Every row comes from one small tree of marks. Brackets hold a mark, then the marks that hang from it, in alphabetical order. Every link used is in the known rows. Which tree was each row made from?
Known rows:
(rodom daku kofeluz): -15 16 -31 1 0 -9 2 -5 0 5 -2 8 19 10 -6 -7 -5 4 3 -25 -2 5 10 7 -4 -8 7 16 27 7 17 7 9 4 11 1
(pebi (mamun (rutid (daku rodom)) (tizal (sesuf finem)))): 5 9 13 -5 13 7 -4 1 17 9 16 -11 -23 -9 -4 -1 -2 -10 -1 8 -1 -9 5 2 8 -6 -10 27 -12 -4 -21 1 2 -5 -10 -3
(mamun tizal): -8 3 -2 1 -5 -2 1 -2 -8 -3 3 2 0 -1 0 1 4 5 14 -6 -3 3 7 1 -2 -1 -2 16 5 -10 17 1 -2 4 13 -4
(pebi (mamun (rutid (daku suzofab)) (tizal sesuf))): 9 -12 17 0 11 6 -5 -1 11 16 4 1 -21 7 2 -4 7 -10 -1 4 1 -10 3 -1 16 0 1 20 -3 -9 -2 -12 5 -2 4 8
(pebi (mamun (rutid daku) (tizal sesuf))): 7 -6 17 -1 9 6 -1 -2 9 13 0 -7 -19 4 4 -4 4 -16 4 -4 -1 -4 6 2 13 -3 -1 41 -2 -11 -15 -10 1 -1 2 4
(risok kofeluz): -6 10 -10 0 -11 -4 5 -5 -12 -11 -13 5 14 -1 6 -1 -10 -5 5 -21 -1 5 4 2 -5 -9 -3 12 18 2 13 3 1 5 5 -2
(nuti (sesuf finem (tizal (mamun pebi)))): -12 10 4 10 -4 1 10 1 9 -5 8 -6 13 -5 8 2 -10 -21 -9 -6 0 0 17 1 -9 12 10 -19 -2 6 -6 -1 -18 -10 -22 -12
(nuti (sesuf (tizal mamun))): -13 4 1 7 -1 0 8 -2 -3 2 2 1 14 -1 6 2 -10 -16 -2 -10 -1 0 19 -4 -7 7 2 -1 22 -9 13 1 -14 -6 -6 -11
(finem sesuf): -6 13 -13 5 -10 -5 2 -3 -6 2 -23 6 13 2 7 -1 -5 -2 8 -14 -2 8 -1 -4 -1 -5 -3 1 18 -7 10 1 -1 5 5 -10
(suzofab (daku rodom (rutid mamun))): 5 -19 -1 -2 4 -13 1 4 -13 -5 -21 -2 5 -20 -15 -2 -15 24 13 18 -6 6 -13 1 0 -4 -19 7 5 -1 -1 5 4 5 4 -19
(tizal mamun sesuf): -4 -5 -9 4 -5 -5 5 -5 -2 6 -16 3 13 2 11 -3 -11 -15 5 2 0 1 8 -7 -6 8 -10 18 23 -15 18 -1 -8 4 -2 -1
(tizal sesuf): -3 9 -10 4 -1 -4 2 -5 -2 3 -21 5 5 7 8 -1 -2 -10 4 -6 -3 5 4 -4 -3 -2 -6 16 14 -12 14 2 -3 6 8 -2
(mamun pebi (rutid (daku suzofab)) tizal): 1 -18 25 -3 -2 3 -2 2 5 1 1 0 -18 3 -16 -2 19 -3 0 -3 2 -3 -9 3 9 7 17 -2 -18 -1 -7 -11 7 -2 5 14
(tizal (mamun (rutid (daku rodom suzofab))) (sesuf finem)): 5 0 6 -4 2 3 -1 -2 12 9 -3 -1 -9 -8 -14 -1 -4 -12 -8 13 4 -13 -2 -8 -3 3 -6 -3 1 -2 -4 3 3 -4 -12 5
(pebi (mamun rutid tizal)): -4 -8 15 2 -3 3 3 -1 -3 -1 9 -4 -7 -2 14 2 0 3 13 -2 -2 3 0 5 6 1 1 25 -7 -9 -1 -11 -1 6 -3 -1
(sesuf finem tizal): -11 21 1 6 -2 1 2 0 -1 -9 -1 -2 12 1 -5 5 -6 -5 -2 -4 -2 1 12 4 -10 -5 4 1 7 5 8 7 -8 -3 0 -15
(daku (rodom kofeluz) (rutid (mamun (tizal sesuf))) suzofab): 3 -7 -33 -1 27 -3 -11 -2 -2 2 7 13 -17 -7 1 0 -6 -2 -10 24 -1 -8 -1 -13 4 10 -16 -28 -1 -8 4 13 10 9 9 -1
(mamun (rutid daku)): 3 -3 17 -3 -6 0 4 -2 -3 0 -19 -3 1 1 -14 -2 3 -3 8 -16 -1 6 -6 4 1 -7 7 28 4 -4 -4 -5 4 0 4 3
(kofeluz sifak): -3 3 8 1 -15 -8 7 1 -18 -5 -10 -1 28 -2 4 0 -8 28 7 -1 -2 5 -6 2 -11 -7 -2 15 7 3 16 -2 -1 5 11 -8
(sesuf finem nuti (tizal (mamun pebi (rutid daku)))): 5 -10 21 0 -9 10 5 5 8 -4 8 -14 2 3 -5 4 2 -18 -6 -9 4 3 4 7 -2 7 14 -5 -8 12 -26 -8 -13 -13 -25 3
(nuti (sesuf finem tizal)): -12 30 -1 9 0 4 4 -2 3 -6 4 -1 9 1 1 5 -6 -13 -6 -11 -2 1 19 1 -9 -8 4 -7 10 4 4 8 -10 -9 -6 -17
(sesuf finem nuti (tizal mamun)): -6 4 -6 4 -11 6 4 0 -4 -7 12 -5 14 0 10 7 -9 -5 4 0 1 1 15 2 -11 2 -2 -9 16 8 10 3 -19 -6 -14 -9
(rutid (daku (rodom kofeluz) suzofab) (mamun pebi tizal)): 5 -22 -2 -7 15 -7 -6 -2 4 1 13 6 -3 -8 -18 -6 -7 2 -16 11 1 -8 -2 7 -1 12 3 -18 -2 6 -2 4 13 -3 7 -1
(mamun pebi (rutid (daku suzofab)) (tizal sesuf)): 5 -11 21 -1 6 6 -6 1 16 9 2 1 -25 9 -7 -4 20 -21 -8 -3 2 -6 -3 -3 14 9 12 0 -15 -7 -12 -10 6 -2 5 19
(rodom daku): -12 13 -11 3 -6 -9 3 -1 -4 3 -9 3 17 5 -9 -6 4 14 9 -17 -4 6 2 6 -6 -9 5 23 20 -3 27 2 2 3 9 -2
(daku (rodom (kofeluz risok sifak)) rutid suzofab): -3 -7 -17 -8 0 -13 1 5 -27 -16 3 8 19 -3 7 3 -15 48 0 19 5 0 -24 -9 -6 -5 -9 -42 -19 14 -2 11 12 7 11 -4
(mamun pebi (rutid (daku (rodom (kofeluz risok sifak))))): 3 -11 22 -15 -5 -7 8 3 -9 -14 7 -9 19 -1 -4 -2 -11 24 -10 -4 6 5 -23 9 -6 -5 7 -4 -25 14 -44 1 13 -4 1 5
(mamun pebi (tizal (sesuf nuti))): 3 -3 -7 1 -5 4 -2 0 5 -1 3 0 -9 9 21 0 14 -13 4 -4 0 7 5 -1 7 7 -4 -3 -4 -7 0 -5 -8 0 0 11
(rutid (daku rodom suzofab) (mamun pebi tizal)): 7 -24 16 -5 9 -8 -5 1 -2 -1 5 0 -5 -15 -24 -5 0 12 -9 19 0 -7 -10 5 -3 12 1 -9 -13 -5 6 -2 6 -4 5 -5
(rodom (daku suzofab)): -12 7 -11 4 -6 -9 -2 -1 -5 7 -9 9 15 7 -10 -6 7 20 3 -7 -2 -1 -4 3 -4 -4 7 1 19 3 39 1 6 4 12 2
(daku rodom (rutid (mamun tizal)) suzofab): 3 -16 -11 -1 14 -6 -8 3 -14 -7 1 5 -12 -20 -10 3 1 23 5 31 -2 -5 -13 -8 -1 8 -13 -23 -15 -13 18 4 4 9 6 -9

Write each row's tree:
-4 17 -4 3 -8 6 0 0 -5 -9 2 -2 10 6 6 8 -1 3 2 -8 -1 5 11 5 -8 -8 1 -9 10 10 8 7 -13 -7 -6 -11 => (sesuf finem nuti tizal)
-12 19 -1 10 -2 3 6 -1 3 -2 8 -3 14 -4 4 3 -12 -19 -4 -5 -1 -3 23 -2 -12 2 2 -8 21 2 6 5 -16 -9 -15 -16 => (nuti (sesuf finem (tizal mamun)))
4 19 -5 1 -4 16 -3 -2 11 -1 15 -4 -17 7 16 5 14 -17 7 -6 -1 3 10 -2 5 -7 -4 9 -2 -5 -14 4 -8 -1 -8 10 => (mamun rutid (tizal (sesuf finem nuti)))
4 20 -18 4 -11 5 0 -4 1 -2 -8 2 5 6 19 2 -1 -8 7 -4 -1 6 8 -1 -5 -11 -10 1 13 3 6 5 -10 -1 -6 -1 => (tizal (sesuf finem nuti))
6 -19 1 1 -12 6 6 -1 3 1 -12 -3 0 6 27 2 4 -23 3 -5 4 10 -5 -2 2 14 -1 -1 -3 -7 -13 -12 -12 3 -20 18 => (tizal (mamun pebi rutid) (sesuf nuti))
7 -19 -4 5 2 -10 5 4 -13 -14 -26 0 7 -10 4 -2 -7 6 4 11 -2 11 -18 1 -5 9 3 -11 -20 -2 -3 -8 -3 9 -4 -6 => (daku (rutid (mamun pebi)))
-2 -4 -21 -6 -1 -11 -2 5 -21 -4 -3 11 11 -7 -3 4 -11 39 -2 12 2 -1 -15 -10 -2 2 -8 -37 -12 15 11 9 13 11 11 -4 => (daku (rodom (kofeluz sifak)) rutid suzofab)
0 15 5 6 5 9 1 -2 14 3 12 -7 -14 0 20 2 -1 -16 3 5 -2 -3 9 3 5 -3 -3 22 -7 -4 -13 -5 -5 2 -10 -1 => (pebi (mamun rutid (tizal (sesuf finem))))
12 9 6 -2 -1 16 -9 -1 17 8 13 0 -25 10 -3 1 20 -15 0 1 2 -7 5 -3 9 -9 1 -2 0 5 -9 1 0 -7 -1 14 => (mamun (rutid (daku suzofab)) (tizal (sesuf finem nuti)))
-3 -6 -18 6 13 -7 -6 4 -5 2 4 4 -5 -5 -16 -5 10 19 2 12 -4 -4 -7 -3 2 1 2 -2 5 -7 25 0 5 8 11 -1 => (rodom (daku (rutid (mamun tizal)) suzofab))
-2 -14 -33 6 12 -13 -1 2 0 -1 -11 11 11 5 -5 -8 -4 8 -11 4 -1 3 -12 1 1 9 15 -31 -1 12 8 -2 12 9 3 4 => (rodom (daku (rutid (mamun pebi)) suzofab) kofeluz)
-11 8 14 9 -3 8 11 2 14 -6 7 -10 3 -4 9 4 -3 -28 -10 -8 1 2 10 1 -6 12 15 -18 -10 2 -21 -5 -15 -9 -27 -3 => (nuti (sesuf finem (tizal (mamun pebi rutid))))
3 -6 10 -12 -2 -3 -2 1 -8 4 0 5 7 -3 -15 1 -6 24 -9 0 3 -5 -12 1 -2 -6 2 -8 -1 13 -5 5 18 1 10 5 => (mamun (rutid (daku (rodom (kofeluz sifak)) suzofab)))
6 9 -2 4 -2 14 -2 -1 9 3 15 -6 -15 5 32 5 5 -11 6 0 0 1 9 3 8 -5 -8 12 -7 0 -15 -5 -9 -1 -15 3 => (pebi (mamun rutid (tizal (sesuf finem nuti))))
-12 9 -17 1 -5 -11 0 0 -6 9 7 10 30 11 -4 -6 -4 29 -8 -10 0 -3 -2 4 -6 -6 9 -4 24 19 26 4 13 6 18 3 => (rodom (daku suzofab) (kofeluz sifak))
-4 13 -10 4 -7 5 -3 0 -10 1 -8 2 12 10 15 7 1 -4 1 -19 0 9 7 -3 2 -5 -3 -15 20 -3 5 4 -11 -4 1 -9 => (finem (sesuf nuti tizal))
4 -15 14 -11 -5 -6 1 4 -1 0 0 2 7 -1 -14 -1 -4 23 -15 -1 5 -2 -18 4 1 5 10 -18 -21 18 -18 -2 17 0 3 10 => (mamun pebi (rutid (daku (rodom (kofeluz sifak)) suzofab)))
5 -17 -13 -1 7 -10 -4 2 -19 -9 -22 8 1 -18 -9 3 -8 26 0 29 -2 0 -23 -7 -8 6 -13 -28 -9 -6 19 4 4 10 3 -11 => (daku rodom (rutid mamun) suzofab)
5 -8 13 -1 -1 2 5 -3 6 11 -17 -3 -1 4 -5 -4 -3 -27 1 -6 2 -1 3 -5 1 2 0 32 18 -12 -8 -7 -3 0 -5 9 => (tizal (mamun (rutid daku)) sesuf)
1 -5 13 -12 4 1 -5 2 -3 4 24 3 -6 -3 -19 1 3 23 -7 2 3 -9 -5 0 4 -2 2 -3 -7 9 -8 6 17 0 14 7 => (mamun (rutid (daku (rodom (kofeluz sifak)) suzofab)) tizal)
14 4 6 -1 2 15 -4 0 14 8 15 -11 -20 5 11 0 7 -13 4 -2 0 -2 9 5 11 -13 -4 25 -2 4 -24 -6 -5 -7 -11 4 => (pebi (mamun (rutid daku) (tizal (sesuf finem nuti))))
3 22 -15 2 -4 8 -3 -3 6 0 14 0 -9 6 16 3 9 -10 9 0 -2 1 16 -2 1 -7 -11 6 9 -3 3 7 -9 -1 -1 1 => (mamun (tizal (sesuf finem nuti)))
-4 -8 -16 -3 -1 -9 -3 4 -18 -7 -16 9 -4 -12 -9 4 0 27 11 17 0 1 -18 -11 -2 2 -11 -30 -17 -5 24 4 6 9 5 -5 => (daku rodom rutid suzofab)
5 10 2 2 -6 14 -1 1 15 -5 13 -7 -18 8 20 4 17 -23 2 -2 1 6 4 3 7 2 2 -3 -19 1 -22 -3 -9 -1 -14 15 => (mamun pebi rutid (tizal (sesuf finem nuti)))
5 -5 21 -2 7 5 -1 1 16 7 -2 -7 -22 8 -6 -4 16 -26 -1 -10 0 1 1 1 14 5 9 25 -16 -10 -25 -9 1 -2 1 16 => (mamun pebi (rutid daku) (tizal sesuf))
2 -11 25 -4 -2 2 2 2 6 -1 0 -7 -16 2 -12 -3 15 -9 6 -13 0 4 -4 6 7 5 14 19 -17 -5 -19 -10 3 -1 3 11 => (mamun pebi (rutid daku) tizal)
12 -19 12 2 15 -3 -6 -2 10 8 -4 2 -8 2 -9 -8 6 -16 -15 13 0 -9 1 1 4 11 4 1 2 -8 1 -8 2 -3 9 3 => (rutid (daku suzofab) (mamun pebi (tizal sesuf)))
11 14 5 -9 3 14 -7 0 13 4 19 -8 -27 -2 -6 3 13 -9 3 -1 0 -3 5 -1 7 -11 -11 14 -7 -3 -22 9 -1 -8 -8 7 => (mamun (rutid (daku rodom)) (tizal (sesuf finem nuti)))
2 -7 4 -13 -3 -13 1 0 -18 -6 10 4 27 1 -9 -4 -16 39 -7 7 6 -6 -16 1 -9 -12 -3 -19 3 17 -4 10 16 -4 17 -5 => (rutid (daku (rodom (kofeluz risok sifak)) suzofab))
